What can hang from each mark
k598: k635
k858: k852
k852: k440
k875: k858
k466: k440 k635
k119: k440 k635
k635: k85 k130 k455 k466 k852
k440: k85 k455 k466 k598
k130: k440 k635

Each row was made from one small tree. The marks that hang from a mark follow it in brackets, in the order of their numbers. Every link used is in the known rows. Write each row's tree.
In the rows, zero is written as 128.
Known rows
k635[k85 k130 k466 k852[k440]]: [110 147  89 149  91  57 144  86 109 123 157 175  15 160 125  98 105 160
 146  65 150  82 131 101]
k466[k635[k455]]: [143 132 125 142 107 122 128 116 102 112 104 129 154 119 109 115 136 148
 107 122 128 165 141 120]
k852[k440[k466]]: [128 133 131 145 143 149 149 127 133 137 131 118 163 135 112 151 111 118
 139 130 100 141 130 132]
k466[k635]: [135 147 129 138 120 136 150 124 110 124 109 130 173 112 129 110 136 143
 111 138 120 163 132 135]
k119[k440[k455 k466[k635[k85 k130]] k598]]: [109  88 121 132 132 139  93 146 119 139 123 139 144 105 152 100 112 123
 103 113 123 102  97 165]
k466[k440]: [140 153 126 136 146 116 157 129 117 134 116 133 195 127 126 120 149 131
 146 134 108 185 148 136]
k858[k852[k440[k466]]]: [137 158 145 116 138 163 136 118 120 135 134 118 156 138 112 140 120 117
 141 113 122 137 133 135]
k852[k440[k466[k635[k455]] k598]]: [124 109 124 111 128 146 130 128 133 132 136 113 156 135 114 128 105 134
 111 135 120 116 136 130]
k466[k440 k635[k130]]: [151 145 106 125 133 106 158 122 111 121 131 159 194 119 129  89 143 160
 122 107 126 168 156 144]
k635[k85 k130 k455 k852[k440]]: [153 106  85 165  75  67 122  84 106 114 149 172  27 149 100 110 119 150
 138  65 160 119 133  95]
k440[k466]: [115 137 142 158 121 157 147 144 122 134  99 108 170 121 117 150 131 125
 146 126 104 129 109 142]
k858[k852[k440[k85 k455 k466[k635] k598]]]: [125 134 147  84 153 170 114 134 141 141 154 117 172 134 134 117 128 127
 116 145 133 109 130 166]
k858[k852]: [140 165 149 127 121 152 134 123 105 128 107 123 148 125 117 130 145 123
 139 116 133 155 128 132]
k852[k440[k85 k598[k635[k130 k455 k466]]]]: [122 126 115 113 146 114 129 135 161 115 162 144  90 140 111 144 111 134
 126 135 126 112 148 103]
k130[k440[k85 k466] k635[k852]]: [137 151 159 144 175 161 113 176 146 139 100 130  91 137 150 176 121 123
 155 147 135 116 149 113]
k635[k85 k130[k440] k455 k852]: [154 109 106 179  87  82 102 111  97 114 105 165   4 133 116 113 139 160
 148  81 173 116 135  89]
k852[k440[k455 k466 k598[k635]]]: [129  99 126 118 141 150 115 127 161 135 135 102 142 132 141 149 113 108
 110 159 106 130 113 136]
k440[k85 k455 k466[k635[k852]] k598]: [102 105 133 102 134 159 115 152 153 144 130 112 165 118 148 111 139 139
 113 168 129  79 107 181]
k858[k852[k440]]: [148 160 141 116 138 150 136 111 115 131 134 129 145 137 113 132 128 118
 135 117 129 159 142 125]
k119[k440[k466] k635[k130 k455 k852]]: [144 121 117 167 126 105  98 108  77 108 104 149  66 104  89 164 106 100
 132  35 132 129 122 100]
k852[k440[k85 k455 k466]]: [124 116 137 140 169 153 126 142 156 141 148 123 177 134 125 147 127 118
 134 156 100 133 126 160]
k440[k85 k455 k466 k598[k635[k852]]]: [111 110 131 110 138 159 112 150 176 135 131 103 126 120 150 148 135 113
 127 176 117  91  96 155]
k440[k85 k466[k635] k598]: [ 93 128 146 104 141 173 149 173 149 140 136 113 190 112 136 122 131 144
 125 170 123  82 116 171]
k875[k858]: [134 127 150 165 115 125 162 137 114 125  98 117 143 110 115 150 146  98
 149 142 123 164 127  91]

Write each row's tree
[136 107 101 114 100  80 130 123 107 119 149 156 147 128 136  66 143 175
 109 107 157 131 147 141]	k466[k440[k598] k635[k85 k130 k455]]
[165 128  91 147 100 109 126  90 138 100 131 142  55 136  93 162 105 122
 136  85 123 139 132  76]	k598[k635[k130 k455 k852[k440[k466]]]]
[ 99 129 113 121 144  86 121 150 137 121 132 159 130 142 130 103 148 165
 136 107 134  95 144 147]	k635[k130 k466[k440[k85 k455 k598]]]
[138 121 110 110 125  99 124 112 139 137 134 123 136 130 165 103 148 124
 122 156 127 159 124 138]	k466[k440[k455 k598[k635[k85 k852]]]]
[130 125 145 100 136 164 108 126 130 140 130 108 153 140 129 129 128 116
 122 129 131 119 122 152]	k858[k852[k440[k455 k466 k598]]]
[130 113 123 120 130 146 128 125 150 126 138 106 126 136 114 158 103 114
 122 141 110 127 128 110]	k852[k440[k466 k598[k635[k455]]]]
[113  97 125 111 106 150 107 129 132 140 102 102 152 123 148 108 132 136
 101 145 129  95 101 164]	k440[k455 k466[k635[k852]] k598]
[121 100 130 133 149 139  89 145 121 139  98 133 144 106 140 123 125 100
 109 135 112 148 112 141]	k119[k440[k455 k598]]
[129 166  97 131  99  60 131  76 116 107 144 135  48 150 129 121 118 135
 142 105 129 143 137  78]	k598[k635[k85 k455 k466[k440] k852]]
[142 130 137 167 156 140 130 169 131 123 100 159 107 110 121 139 151 150
 152 128 138 133 144 124]	k635[k130[k440[k85]]]
[128 131 114 120 117 136 145 109 131 142 125 122 109 141 116 136 109 119
 139 126 121 114 127 117]	k635[k852[k440[k466 k598]]]
[127 119 162 114 142 152 134 141 137 135 139 108 151 124 123 144 138  92
 144 149 135 121 128 118]	k875[k858[k852[k440[k85 k455 k466 k598]]]]
[129 120 114 105 111  90 133 118 107 129 146 133 169 129 145  69 141 162
 107 137 145 149 147 142]	k466[k440[k598] k635[k85 k455]]
[118 158 141 143 150  77 126 121  92 106 122 128 119 128 107 146 144 133
 132 100 131 153 156 110]	k119[k635[k455 k466[k440[k85]]]]
[116  97 121 140  84 130 121 143 140 116 125 114  90 123 130 140 122 135
 127 119 136  87  95 123]	k440[k466 k598[k635[k85 k130 k455]]]
[116 144 124 142  98 135 153 113 109 137 126 120 139 123 138 110 120 142
 132 121 125 112 106 146]	k440[k466[k635[k85 k852]]]
[101 149 129 113 171 136 122 153 143 128 137 143 115 107 134 141 105 102
 131 143 105 124 125 116]	k119[k440[k85 k598[k635[k466]]]]
[124 127 101 121  86  95 116 112 131 102 109 134  37 136 111 136 118 140
 123 101 144 100 127  81]	k440[k598[k635[k130 k455 k466 k852]]]
[142 103 117 153 104  80 123 100 101 125 139 147  48 122 144 121 135 126
 110  95 164 126 113 126]	k119[k635[k85 k130 k852[k440[k455 k598]]]]
[118 142 116 123 102  60 106 118 111 121 130 143  56 176 145 119 116 145
 127  93 157 109 150  94]	k130[k635[k85 k455 k466[k440[k598]] k852]]
[137 142 121 107 141 120 150 132 139 130 126 121 170 124 142 124 141 123
 131 155 114 170 140 125]	k466[k440[k598[k635]]]
[133 101 126 145 116 119 112 142 115 128 115 148 106 110 166  80 145 168
 102 137 159 121 124 147]	k466[k635[k85 k130[k440[k455 k598]]]]
[128 149 150 108 126 125 146 115 127 119 136 113 100 130 121 147 119  92
 141 132 135 133 140  73]	k875[k858[k852[k440[k598[k635[k466]]]]]]
[136 119 132 140 169 136 126 134 151 137 146 137 163 132 127 136 136 119
 125 162 109 159 137 148]	k852[k440[k85 k455]]
[126 122 127 116 137 154 143 130 155 134 140 107 137 132 128 154 102 111
 125 151 105 126 122 120]	k852[k440[k466 k598[k635]]]
[106 143 128 116 116 124 134 134 140 119 110 112  98 126 138 138 123 126
 119 148 121 121 120 104]	k440[k598[k635[k466]]]
[ 94  94 149 124 147 167 110 179 161 145 120 104 179 119 143 136 150 127
 127 176 119  86  99 185]	k440[k85 k455 k466 k598]
[146 143 155 132 129 137 153 118 113 127 128 119 137 123 111 145 134  91
 148 129 133 161 141  89]	k875[k858[k852[k440]]]
[133 144 150 112 159 167 118 129 138 137 148 122 168 137 123 138 133 116
 137 133 121 129 129 158]	k858[k852[k440[k85 k455 k466]]]
[140 144 155 121 127 147 156 118 114 128 134 113 157 121 114 139 124  99
 141 126 130 143 139 101]	k875[k858[k852[k440[k466[k635]]]]]
[112 121 144 136 153 163 121 154 146 135 128 117 204 114 141 124 146 137
 120 162 109 118 110 186]	k440[k85 k455 k466[k635]]
[141 130 137 101 127 139 109 109 135 134 150 119 114 136 149 117 129 115
 112 141 141 141 120 135]	k858[k852[k440[k455 k598[k635[k85]]]]]
